Known rows, with every way that one mark hangs from another:
k_402{k_580}: 15.0 -2.1 0.9 8.8 -8.0 -3.4 -19.4 -1.5 -6.9 -2.4 -10.4 -18.7 -9.5 4.7
 7.9 4.5 -1.4 -1.4 27.3 -11.8 -9.7
k_580{k_270}: 11.2 -18.9 -2.3 5.8 -17.5 0.0 4.3 -15.2 -10.7 21.2 -3.1 12.2 9.5 -2.8
 1.2 6.4 26.9 -5.7 1.6 -9.6 -9.3
k_759{k_347{k_687}}: -19.0 -0.3 10.3 3.9 4.9 5.8 6.7 -2.8 -1.2 -8.8 12.0 -9.8 4.0 -0.2 -23.9
 -12.0 -5.9 -9.9 -6.7 -6.5 -23.3
k_588{k_580{k_270}}: 17.9 -15.1 4.2 6.6 14.6 2.9 2.1 12.0 0.1 32.4 -21.2 13.7 -7.3 -9.4 -7.1
 10.2 27.6 1.5 -3.7 -9.7 -13.0
k_759{k_270{k_580} k_347{k_687{k_542}} k_504}: -48.2 -6.0 13.6 -15.4 -4.4 10.4 -24.2 -15.5 37.9 -25.9 -1.2 -31.1 38.0
 -40.8 -46.7 1.8 7.0 -8.1 17.6 -11.1 -4.7
k_347{k_687 k_759}: -7.5 7.8 -25.3 5.8 -20.1 36.4 5.1 -15.0 -15.8 -11.3 13.6 -37.8 -15.2 8.3
 -30.8 -28.3 -19.4 -11.5 3.6 12.7 -31.5
k_347{k_687{k_110 k_542 k_754} k_759{k_270}}: -4.1 4.2 -26.5 -5.8 -45.9 33.9 8.2 -27.7 26.2 -3.3 38.1 -37.3 8.6 -22.8
 -37.2 -17.7 7.1 -15.9 19.5 -14.0 2.0
k_542{k_687{k_754}}: 4.6 -17.3 -3.5 -3.9 -4.4 14.9 -12.5 -10.4 4.4 23.7 13.4 5.0 -29.6 -0.6
 -11.1 5.0 10.6 -10.2 -4.5 -11.0 -11.3
k_687{k_347{k_759}}: 2.5 -19.7 11.0 13.1 5.0 34.3 14.9 -1.2 -16.0 2.2 4.6 -14.5 15.6 -16.6
 -8.8 -0.4 -3.8 0.5 23.7 -1.4 6.0
k_270{k_580}: -11.3 -10.3 -24.9 1.2 -5.1 -8.2 -24.8 -0.4 8.9 5.5 -18.4 -14.5 -12.2
 -5.7 -10.3 -0.9 -12.2 -5.4 -3.2 9.5 8.5
k_759{k_270}: -17.4 -8.2 -4.3 -9.1 -9.3 0.2 -3.8 -6.1 12.7 -14.0 -0.9 -1.3 22.8 -12.0
 -8.4 19.9 16.1 3.6 4.6 -20.6 2.5
k_588{k_580}: 11.0 -1.4 5.6 2.2 24.8 2.6 -2.3 22.8 8.4 16.7 -19.9 5.5 -13.7 -7.8 -8.6
 4.6 7.7 4.9 -3.8 -3.4 -7.7
k_542{k_687{k_110 k_754{k_549}}}: 8.9 -14.2 2.5 -12.5 -17.4 21.2 -3.5 -23.8 16.0 36.5 23.7 -8.9 -24.8
 -11.1 -1.8 -12.2 20.1 -13.2 -0.9 -18.9 3.4
k_542{k_687}: -6.1 -16.0 -2.8 -6.8 -6.5 12.1 -14.9 -12.0 2.8 23.3 -7.2 3.3 -24.3 3.0
 -1.9 1.3 4.9 -7.4 -11.5 -3.6 -18.5
k_542{k_687{k_347{k_759} k_754}}: 6.5 -31.7 4.8 5.0 -0.5 39.5 -2.3 -10.7 -8.5 25.1 16.9 -6.7 -19.3 -11.4
 -17.7 4.5 8.6 -8.6 11.4 -11.6 -5.9
k_687{k_347{k_759{k_270}} k_542 k_754{k_549}}: -8.5 -7.5 11.9 2.7 -31.4 29.1 23.1 -0.7 -1.1 14.7 40.2 -7.1 37.8 -42.5
 -29.0 13.8 29.8 -14.4 67.8 -15.9 51.5
k_687{k_110 k_347{k_759{k_270}} k_542 k_754}: 15.8 -18.8 12.0 3.6 -27.7 32.1 20.6 -16.9 34.4 22.0 40.7 -12.8 38.5
 -56.0 -14.0 6.3 25.1 -8.2 45.2 -29.1 52.3
k_759{k_270 k_347 k_504}: -30.6 -6.4 41.5 -15.8 23.4 13.4 -5.1 -16.7 19.5 -29.5 6.9 -12.3 51.4
 -41.6 -27.4 4.6 16.6 -0.6 11.0 -26.8 -11.7
k_347{k_687{k_110 k_542 k_754}}: 7.3 6.0 -14.9 -2.4 -36.0 10.8 3.4 -10.5 36.0 8.1 32.4 -20.5 -10.9 -6.6
 -18.4 -10.0 5.4 -6.5 11.9 -2.7 16.8
k_687{k_110 k_347 k_542 k_754}: 25.2 -18.9 20.5 5.6 -21.4 16.4 16.4 -5.0 43.0 29.2 36.3 -1.9 24.9 -44.5
 -0.5 9.9 22.9 -1.4 38.7 -21.0 63.0
k_347{k_687{k_110} k_759}: 2.9 5.9 -22.6 1.7 -24.4 39.2 9.1 -27.1 3.2 -2.4 17.9 -49.0 -11.6 -0.6
 -21.1 -40.6 -16.9 -11.3 -2.3 3.8 -22.7
k_754{k_549}: -14.2 11.7 5.6 -9.4 -17.1 4.4 11.7 -2.5 -14.8 7.4 10.1 -8.5 6.6 -0.4
 -1.1 -12.2 13.6 -7.1 20.8 1.2 14.9
k_687{k_110 k_347 k_754{k_549}}: 21.8 -19.6 25.4 0.4 -8.2 30.2 26.2 -9.4 14.8 22.8 45.3 -21.7 12.7 -31.8
 -0.2 -6.1 24.7 2.1 36.0 -25.3 49.5

Rows:
15.0 -10.4 24.4 -0.1 -31.8 19.0 24.1 -7.8 32.7 34.3 43.7 -8.3 29.2 -44.8
 -1.7 1.8 32.7 -6.5 54.2 -21.0 72.7 => k_687{k_110 k_347 k_542 k_754{k_549}}
-29.1 6.4 -23.1 -6.8 -36.0 34.1 -17.5 -23.6 19.7 -19.3 3.9 -48.7 13.8
 -23.8 -48.5 -16.7 -7.9 -11.7 26.7 10.9 -9.5 => k_347{k_687{k_542} k_759{k_270{k_580} k_504}}
13.8 3.2 -23.6 3.6 -21.2 42.2 11.2 -26.3 3.9 -2.2 39.5 -46.8 -17.6 -5.6
 -30.4 -36.1 -11.4 -12.0 3.7 -2.1 -14.8 => k_347{k_687{k_110 k_754} k_759}
8.7 12.6 -4.9 -3.9 -28.6 46.3 3.7 -29.7 25.5 -3.0 40.0 -49.7 1.2 -27.8
 -35.9 -37.6 -4.8 -12.8 24.9 5.8 0.9 => k_347{k_687{k_110 k_542 k_754} k_759{k_504}}
-36.6 -4.9 29.1 -14.2 10.6 21.6 -6.1 -17.6 22.1 -37.6 11.3 -28.5 37.5
 -30.0 -40.2 -0.7 10.5 -0.6 11.5 -19.5 -22.0 => k_759{k_270 k_347{k_687} k_504}
-25.4 -0.3 -23.0 -6.2 -17.8 43.1 -16.1 -24.5 6.8 -28.0 5.4 -57.6 2.8
 -13.6 -46.5 -20.8 -13.3 -6.8 14.9 8.3 -25.1 => k_347{k_687 k_759{k_270{k_580} k_504}}
-13.6 16.6 -7.5 -1.4 -27.3 39.6 -1.9 -19.6 6.1 -14.0 12.2 -40.4 5.0
 -12.9 -36.4 -30.7 -13.1 -11.8 23.9 20.6 -16.6 => k_347{k_687{k_542} k_759{k_504}}
-7.9 10.4 -9.1 0.0 -9.4 48.7 -1.1 -21.3 -6.7 -22.4 13.1 -50.4 -7.1 -4.1
 -35.8 -36.4 -20.8 -6.9 13.0 17.5 -32.6 => k_347{k_687 k_759{k_504}}
-2.2 16.5 2.9 -5.6 -31.8 -4.5 10.1 3.4 9.4 18.3 35.2 9.8 12.7 -19.8
 -14.5 4.9 25.9 -15.8 42.0 -4.2 43.5 => k_687{k_542 k_754{k_549}}
6.0 -28.7 17.7 -1.5 -0.9 44.1 5.7 -27.6 24.4 2.7 5.2 -42.1 32.3 -47.4
 -7.4 -12.5 3.7 4.8 22.9 -17.3 21.0 => k_687{k_110 k_347{k_759{k_270{k_580} k_504}}}
-23.0 5.1 9.6 2.6 -6.5 -0.4 7.0 -1.8 7.2 -1.9 10.7 -4.2 11.8 -5.5 -24.5
 -9.5 -2.3 -15.2 1.2 -4.9 -12.0 => k_759{k_347{k_687{k_542}}}
16.6 -35.1 12.9 -0.6 -4.0 31.4 -2.5 -16.3 19.0 34.3 19.4 -8.3 -18.2
 -18.7 -1.5 3.6 15.0 -2.9 3.3 -23.3 8.9 => k_542{k_687{k_110 k_347 k_754}}
-19.1 5.5 -12.0 -6.5 -15.5 46.4 -4.4 -24.9 2.1 -31.2 14.0 -50.9 8.0
 -11.9 -42.4 -20.4 -7.8 -3.8 16.7 3.3 -29.8 => k_347{k_687 k_759{k_270 k_504}}
7.8 -30.4 16.8 -2.9 -3.5 46.4 -4.4 -27.9 12.9 27.7 2.0 -23.6 -6.2 -23.7
 -0.4 -14.1 4.6 -3.8 4.0 -11.1 -5.9 => k_542{k_687{k_110 k_347{k_759{k_504}}}}
11.4 -27.5 10.7 -2.8 -13.7 44.5 5.9 -24.2 2.8 37.6 27.7 -19.6 -12.7
 -22.7 -8.0 -11.8 17.2 -11.6 16.1 -19.5 8.2 => k_542{k_687{k_110 k_347{k_759} k_754{k_549}}}
-25.7 -2.9 -41.6 0.2 -29.5 30.4 -8.5 -18.7 -2.8 -18.0 4.8 -45.9 -5.3
 -2.8 -42.5 -15.9 -13.5 -12.3 5.7 2.8 -24.5 => k_347{k_687 k_759{k_270{k_580}}}
-12.4 -0.5 9.0 4.7 6.8 8.1 8.0 -1.9 -0.5 -7.1 26.4 -9.1 -0.8 -2.7 -30.6
 -10.2 -2.1 -11.5 -3.0 -11.4 -17.6 => k_759{k_347{k_687{k_754}}}
-9.6 -0.1 -25.1 -5.1 -31.9 39.4 6.7 -31.1 12.7 -11.9 17.7 -48.4 2.9 -9.3
 -27.1 -25.1 -4.7 -8.7 1.1 -10.2 -20.4 => k_347{k_687{k_110} k_759{k_270}}
-12.6 -13.1 21.1 3.1 -16.9 31.8 6.8 -6.2 13.0 0.7 3.2 -9.8 47.7 -43.6
 -17.9 10.8 13.0 -1.8 50.5 -3.9 30.2 => k_687{k_347{k_759{k_270 k_504}} k_542}
-16.2 -4.4 -6.8 -8.9 -1.7 30.4 -13.3 -22.9 2.4 -18.5 -2.9 -35.6 21.7
 -32.6 -29.9 -12.8 -4.6 -5.3 15.4 -0.9 -10.8 => k_347{k_759{k_270{k_580} k_504}}
